Each row was made from one small tree. Brackets hold a mark, then the marks that hang from it, in alphabetical order. Every link used is in the known rows. Write each row's tree.
Known rows:
(Y (B S) (Q (H (N T)))): [ -0.1  26.5  -3.8   5.0  17.5  -2.5  12.0 -15.4   4.4  57.1 -17.9 -17.8
  24.6  17.4  15.5   3.2 -12.6  25.2  -6.7 -23.3   0.0 -13.4  11.1  -3.0
   4.3   0.7  13.2   1.8   4.3  30.6   5.3  -6.2]
(Y (B M S) (Q H)): [  2.5  30.4 -12.3  15.9  18.9  -1.0  46.8  -2.5 -17.3  44.6  -8.9 -21.4
  37.0  15.0   2.9 -14.8  22.3  19.1  20.6 -21.4   1.4 -15.3  11.1   4.0
  11.2  -1.6  31.9   7.1 -11.2  24.7  11.9  -0.5]
(Q (H (N T Y))): [  1.7 -29.4  -7.6  -4.2  16.9 -33.1 -36.9   0.6  22.3   5.1 -10.4 -18.8
  -3.6  13.4  22.5  12.2 -20.3  10.8 -27.0 -16.5   6.0  -8.4   8.9   5.6
 -16.3   7.2 -13.1  -7.4   6.6  15.2 -19.1  -3.0]
(N H (Y B Q)): [  7.8   5.1  -8.3  31.5  10.1  -1.4  -8.6   9.3  13.0  22.0  11.5 -20.3
  -9.6   9.3   3.0   1.9  -4.7  18.2   2.8 -13.1  12.0 -14.4   8.3   3.0
  15.9   6.6  28.5   7.6   0.3   8.6 -26.6   5.9]
(M (Q H)): [ 12.2  16.2 -17.7  10.6   4.4 -44.5  -4.4  10.7 -14.2  11.9   0.4  -6.0
   9.4  11.9  10.0  -3.5  24.7   6.3  15.2 -13.2   5.3  -8.5   3.0  -1.8
 -12.3  11.5   8.4  -3.2 -26.5  12.1  27.9   1.9]
(M (Q (H (N T (Y (B S)))))): [  9.2  10.0  -7.7 -26.0   9.2 -21.9 -23.5  -3.0   5.3  23.0  -6.4 -16.1
  -5.3  16.1  27.0  15.9  -3.8  15.4  -4.3 -12.3  -0.4  -9.2   0.4   5.0
  -7.3  12.8   2.5   2.4 -12.9  28.8 -27.2 -11.9]
(B M S (Y (Q (H (N T))))): [ -6.9 -17.7   2.2   7.0  14.5 -15.6  31.9 -41.5 -17.6  10.0   2.8 -28.5
  25.3  16.9  17.7  -2.4   1.3  15.4  -1.6 -20.1  -9.7   1.6  16.2   4.6
   2.4   2.0   7.3   8.3   7.4  44.3 -20.4  -9.7]
(B (M (Q (H (N T)))) S Y): [  3.6 -11.2  -1.9 -11.5   7.4 -30.3  11.8 -35.4 -30.6  -7.8   0.1 -22.9
   8.2  16.3  20.3   0.9  24.7   8.0   3.8 -12.7 -10.1   5.4   8.4   3.5
  -8.7  10.0  -0.4   7.9  -9.9  41.7 -26.2 -12.4]
(M (Q (H (N T)))): [  9.2   9.0  -7.0 -13.6   9.5 -38.5 -15.9 -11.6   1.9  19.1 -13.0 -11.2
  -1.2  15.4  18.5   5.2   0.4  12.3 -10.3 -16.6   3.3  -8.4   6.0  -5.8
 -11.7   7.6  -4.0  -6.1  -8.2  15.4  17.2  -7.3]
(N Y): [ 10.3 -13.9 -11.5  37.1  14.3 -15.0 -19.3  18.4  14.2   0.6  -1.8 -11.3
  -3.9  15.9   4.0  -2.9  12.1   6.7  -1.4 -13.7   8.5  -0.1   2.7   4.2
 -11.8  13.3   6.6  -0.9   8.5  13.0 -20.1   9.1]
(H (N T Y)): [  5.7 -22.0  -3.1  15.0  17.9  -8.6 -32.4  -1.5  27.9   1.4 -16.1 -16.1
 -15.8  19.6  15.5   8.5 -11.2  12.6 -27.6 -15.8   5.7   1.1   7.3  -0.6
  -9.3   8.7  -5.6  -3.8  24.1  15.6 -29.1   0.5]
(Y (B S) Q): [  6.7  38.0 -10.6  43.9  15.9  13.0  29.0   4.4  -4.7  53.6  -6.9  -8.5
  24.7  21.3  -1.5 -10.1  22.2  20.7  18.7 -19.4   1.1  -6.4   5.0  -7.8
   9.3   4.7  33.5   8.3   4.1  28.3   3.6   5.8]
(H (N T (Y B)) Q): [ 13.4 -12.1  -0.6  11.7  24.5   5.4 -27.3   4.7  10.6  -1.5 -23.4 -21.0
 -14.2  19.6   8.8   8.7 -19.2  22.7 -30.0 -22.3   1.9  -8.4   9.4  -7.6
   8.3   9.5   9.9  -2.2  37.4   7.8 -22.4  -3.4]
(Y (Q H)): [  1.0   7.2 -13.6  32.7  15.3 -27.1  13.8   2.7  -4.5  32.0   1.9 -12.4
  25.3  10.6   5.8  -8.8   3.3  13.8   9.9 -20.1   5.6 -14.6   8.8  -1.2
  -2.0   4.2  17.9  -1.8  -9.7  14.7  37.1   5.3]
(Q (H (N T (Y B)))): [  9.4  -4.5  -9.5 -12.9  18.8 -16.1 -33.9  11.7  22.5  20.0 -18.8 -20.4
  -2.8  13.1  14.6  12.5 -24.7  19.5 -27.4 -18.1  15.0 -15.0   8.5   5.6
  -3.6   4.2  -8.8  -6.0   3.8  13.5 -26.4  -0.8]
(M (Q (H N))): [ 17.4  12.7 -13.7   2.4  14.5 -32.8 -18.7   3.0 -18.0  12.3  -0.7  -2.8
   6.7  13.6  12.2   1.6  12.7   8.2   1.0 -19.6   5.7 -15.5   4.6  -7.7
 -14.4  13.6   3.9  -5.1  -3.3   8.3  20.7  -5.2]
(M (Q (H (N T Y)))): [  6.4 -17.7  -5.7 -23.4  10.2 -40.8 -33.8  -6.5  12.2  -2.9   0.6 -16.3
 -13.8  11.3  27.4  15.2  -8.5   9.6 -13.5 -10.5   3.1  -8.4   3.8   4.2
  -9.6  13.2  -5.2  -3.6  -6.2  15.8 -11.8  -9.1]

Which tree is each row?
[ -0.4 -19.9 -13.3  20.9  16.0 -28.4  -1.0   8.5   6.3   9.9  15.1 -16.4
  15.2   9.0  14.6   1.8  -9.7  11.8   7.5 -14.6   7.0 -12.3   7.0   9.0
  -3.6   9.5  15.8   0.0  -5.1  17.0   6.2   3.9] : (N (Y (Q H)))
[  1.0 -13.5   4.1  11.6   6.1 -10.1   2.2 -18.8   2.1   6.4 -14.2 -34.4
 -12.4  17.6   7.9  -6.7   4.8  11.4 -10.6 -13.4 -12.8   2.2  13.2   7.1
  10.4   7.0  26.1  11.7   4.0  14.2 -49.0  -7.2] : (N (H Q) T (Y (B M S)))
[ -5.8 -14.7  -8.4  26.7  11.1 -21.3  43.6 -20.1 -32.8   3.8  15.4 -23.0
  36.9  13.5   8.8 -13.8  24.5   8.5  24.9 -16.4  -7.3   0.5  11.3   8.5
   0.2   6.0  21.7  11.6 -11.6  41.0  -9.8   0.2] : (B M S (Y (Q H)))
[ -7.8 -20.8  -2.3  10.1  12.8 -23.6   9.2 -35.6 -10.3  19.1   6.3 -17.3
  22.9  15.6  20.3   5.8 -15.0  16.8  -1.3 -17.4  -7.9   1.6  11.6   0.8
  -8.9   7.9   1.4   5.9   5.5  46.8 -18.4  -6.4] : (B S (Y (Q (H (N T)))))
[  7.4  11.8 -10.1  30.1  19.5  13.3   4.7  19.9  13.2  19.9   1.1 -17.5
   2.4  15.3   1.8   0.4   3.8  22.1   6.8 -17.2  14.6 -12.0   4.6  -1.0
  17.1   4.9  27.3   4.3   7.6  14.4  -8.6   9.3] : (N (Y B Q))
[ 10.6 -10.2   4.1   5.6  27.0  14.7  -7.0  -2.5   1.5  -5.9 -25.3 -30.9
 -12.1  20.0   4.3   1.0  -4.1  20.8 -28.9 -24.3   1.1 -10.2  13.6  -4.6
  18.8   5.6  17.9   1.0  37.9   3.3 -23.9  -6.3] : (H (N T (Y (B M))) Q)
[ 12.7 -24.4 -14.3  11.2  22.3 -27.6 -38.4  12.8   5.7   0.3  -2.0  -8.8
   6.9  10.0  16.0   7.8  -9.0   5.1 -14.1 -19.7   7.8 -16.1   5.5   6.0
 -18.4  14.5  -5.9  -6.7   9.7   8.7 -15.5  -1.0] : (Q (H (N Y)))
[  5.3  -2.0  -8.0   8.8  15.8 -34.2 -20.3  -5.8  11.6  26.7 -22.4 -14.5
   7.4  16.0  12.0   0.9 -12.5  12.9 -23.4 -21.1   5.3  -7.7  11.4  -2.8
 -15.6   3.0 -10.5  -9.1   2.2  15.5   7.4  -1.4] : (Q (H (N T)))
[  9.5  -0.9  -7.0  23.0   4.6 -11.5  28.5 -15.9 -37.8 -14.7  11.0 -14.9
   7.2  19.7   1.2 -11.1  60.0   3.5  28.8  -9.9  -8.5  14.4   3.9  -1.0
  -3.1  15.1  18.2  13.8 -12.0  40.0 -26.9  -1.5] : (B (M Q) S Y)
[  2.8   6.0  -6.5 -28.8   4.3 -22.4  11.6  -2.9  -0.3  15.1  -5.3 -30.3
  -1.8  13.5  21.0   0.4  22.7  13.6  10.5  -7.6   0.4  -3.8   3.6  13.1
   2.0   5.4  14.7   7.9 -33.7  30.5 -28.9  -8.5] : (N T (Y (B (M (Q H)) S)))
[ -3.7  24.9  -0.9  -2.0  20.5   6.5  34.7 -21.6  -2.6  47.9 -22.5 -26.8
  26.3  18.3  12.0  -4.8   0.4  24.6  -5.3 -26.9  -0.5 -14.0  15.6  -0.4
  14.7  -4.9  21.4   4.6   2.5  26.8   1.2  -8.4] : (Y (B M S) (Q (H (N T))))
[ 12.2  -2.0  -5.2   6.4  20.4   9.3 -29.1  12.7  28.1  16.0 -22.8 -19.6
 -15.6  18.0   8.6   9.8 -14.5  22.3 -27.7 -17.3  12.8  -6.6   6.1  -3.2
   2.9   4.9  -0.6  -3.0  22.5  13.4 -40.0   2.6] : (H (N T (Y B)))
[  2.8 -13.3   0.3  37.0   3.6 -37.8 -13.1 -21.2   1.5  12.1 -15.6 -19.3
 -12.8  16.9   2.1  -8.8  -7.4  10.1 -17.2 -16.2  -9.5   3.9  15.1  -7.2
  -1.8   7.3  12.2  -0.1   4.2   5.0   3.7   0.8] : (N (H Q) T)
[ -3.7  -1.9  -3.8   9.6  18.1 -22.4   1.3 -14.4   8.0  36.5 -12.1 -18.0
  17.0  15.3  15.2   4.6 -19.5  19.8 -15.0 -24.0   3.7 -12.6  13.3  -4.5
  -0.7  -1.0   6.0  -4.6  10.4  16.9  27.3  -3.3] : (Y (Q (H (N T))))
[ -9.8  -0.2  -3.9  -2.9  13.7  -6.7  31.0  -9.2   8.2  33.0  -7.6 -36.3
  12.5  14.5  19.3  -3.3   4.2  20.9   5.8 -14.0   1.2  -8.5  11.7  14.9
  13.6  -1.8  22.9   8.5 -17.0  33.0 -16.8  -4.1] : (N T (Y (B M S) (Q H)))
[  4.0  -4.4  -4.4 -15.9  19.1  -5.8  -6.5  -7.0  10.4  20.8 -22.5 -28.1
   7.0  16.5  20.0   1.6  -3.0  16.5 -17.2 -19.7   2.1  -9.2  10.4  11.7
  -2.6   3.9   2.6   2.3   1.1  24.8 -47.6  -8.7] : (Q (H (N T (Y (B M S)))))
[  3.7  23.9  -6.7   5.3  21.8  -5.1   5.1  -4.9  11.0  49.6 -17.8 -20.1
  14.8  13.9  10.5   5.2 -24.2  28.3 -16.4 -23.8  12.3 -19.6  15.0  -6.5
  12.5  -5.4  10.0  -3.6   5.0  14.3  17.3  -1.5] : (Y B (Q (H (N T))))
[ 11.2  16.4   1.8 -16.9  14.5  12.2   3.8  -9.6   1.4  14.3 -16.7 -23.5
 -14.7  22.1  17.9   4.7  29.3  17.3  -4.5 -14.3  -2.2  -0.8   3.3   0.1
  10.9   8.2  16.7   9.0   7.0  26.9 -42.1 -11.1] : (H (N T (Y (B (M Q) S))))
[ 13.8  31.6  -5.6 -21.3  14.2 -12.6   8.4  -3.2 -10.5  23.6 -22.9 -25.4
  -1.0  14.5   9.0   0.0  13.6  21.2 -10.1 -18.9   9.6 -16.7  11.8  -4.7
  11.6  -1.9   8.9  -1.7  -8.9  11.2   8.0  -8.0] : (Y (B (M (Q (H (N T))))))
[ -0.2   3.8 -10.0  12.6  18.4  -0.5  32.5   5.8  -7.5  26.3   4.4 -25.8
  25.9  12.2  10.9  -6.4  11.5  15.7  17.8 -18.5   2.3 -15.5   7.5  14.0
   9.8   2.1  32.8   8.9 -11.0  26.1 -12.4  -1.7] : (N (Y (B M S) (Q H)))
[  5.1   8.3  -3.3  27.3  12.8   7.7  15.1   3.6   2.3   9.1   9.0 -29.9
  -7.7  10.5   1.0  -6.4  11.9  17.4   5.1 -14.5  10.5 -13.8  12.0   6.2
  27.1   1.7  37.0  10.4   4.1   5.2 -27.2   3.3] : (N H (Y (B M) Q))
[  7.2  25.3 -16.3  25.7  18.0  -9.3  17.8  14.0  -2.8  45.1  -4.5 -15.1
  25.2  11.5   0.5  -4.9   0.0  22.0   9.5 -21.1  14.3 -21.2  10.5  -2.5
  10.5  -0.3  21.8  -1.0  -8.4  13.5  29.4   6.9] : (Y B (Q H))
[ -1.9 -14.5   2.7  19.1  20.1   2.7 -11.5 -10.4  23.2  13.8  -7.9 -20.2
  -7.5  19.0  17.4   7.7 -17.8  19.2 -19.3 -17.4   2.8  -3.8   9.7  -2.7
   7.7   5.9  11.8   0.4  29.0  18.6 -12.3  -1.8] : (H (N T (Y Q)))
[  0.6  -6.9  -7.3  52.2  10.4  -4.0  26.5 -15.9 -20.5  15.0  14.9 -10.3
  19.2  19.3   5.0  -8.4  23.3  11.4  22.3 -15.6  -6.6  10.3   4.8  -4.0
  -3.6  11.9  21.2  11.9   4.7  46.5 -16.7   5.7] : (B S (Y Q))
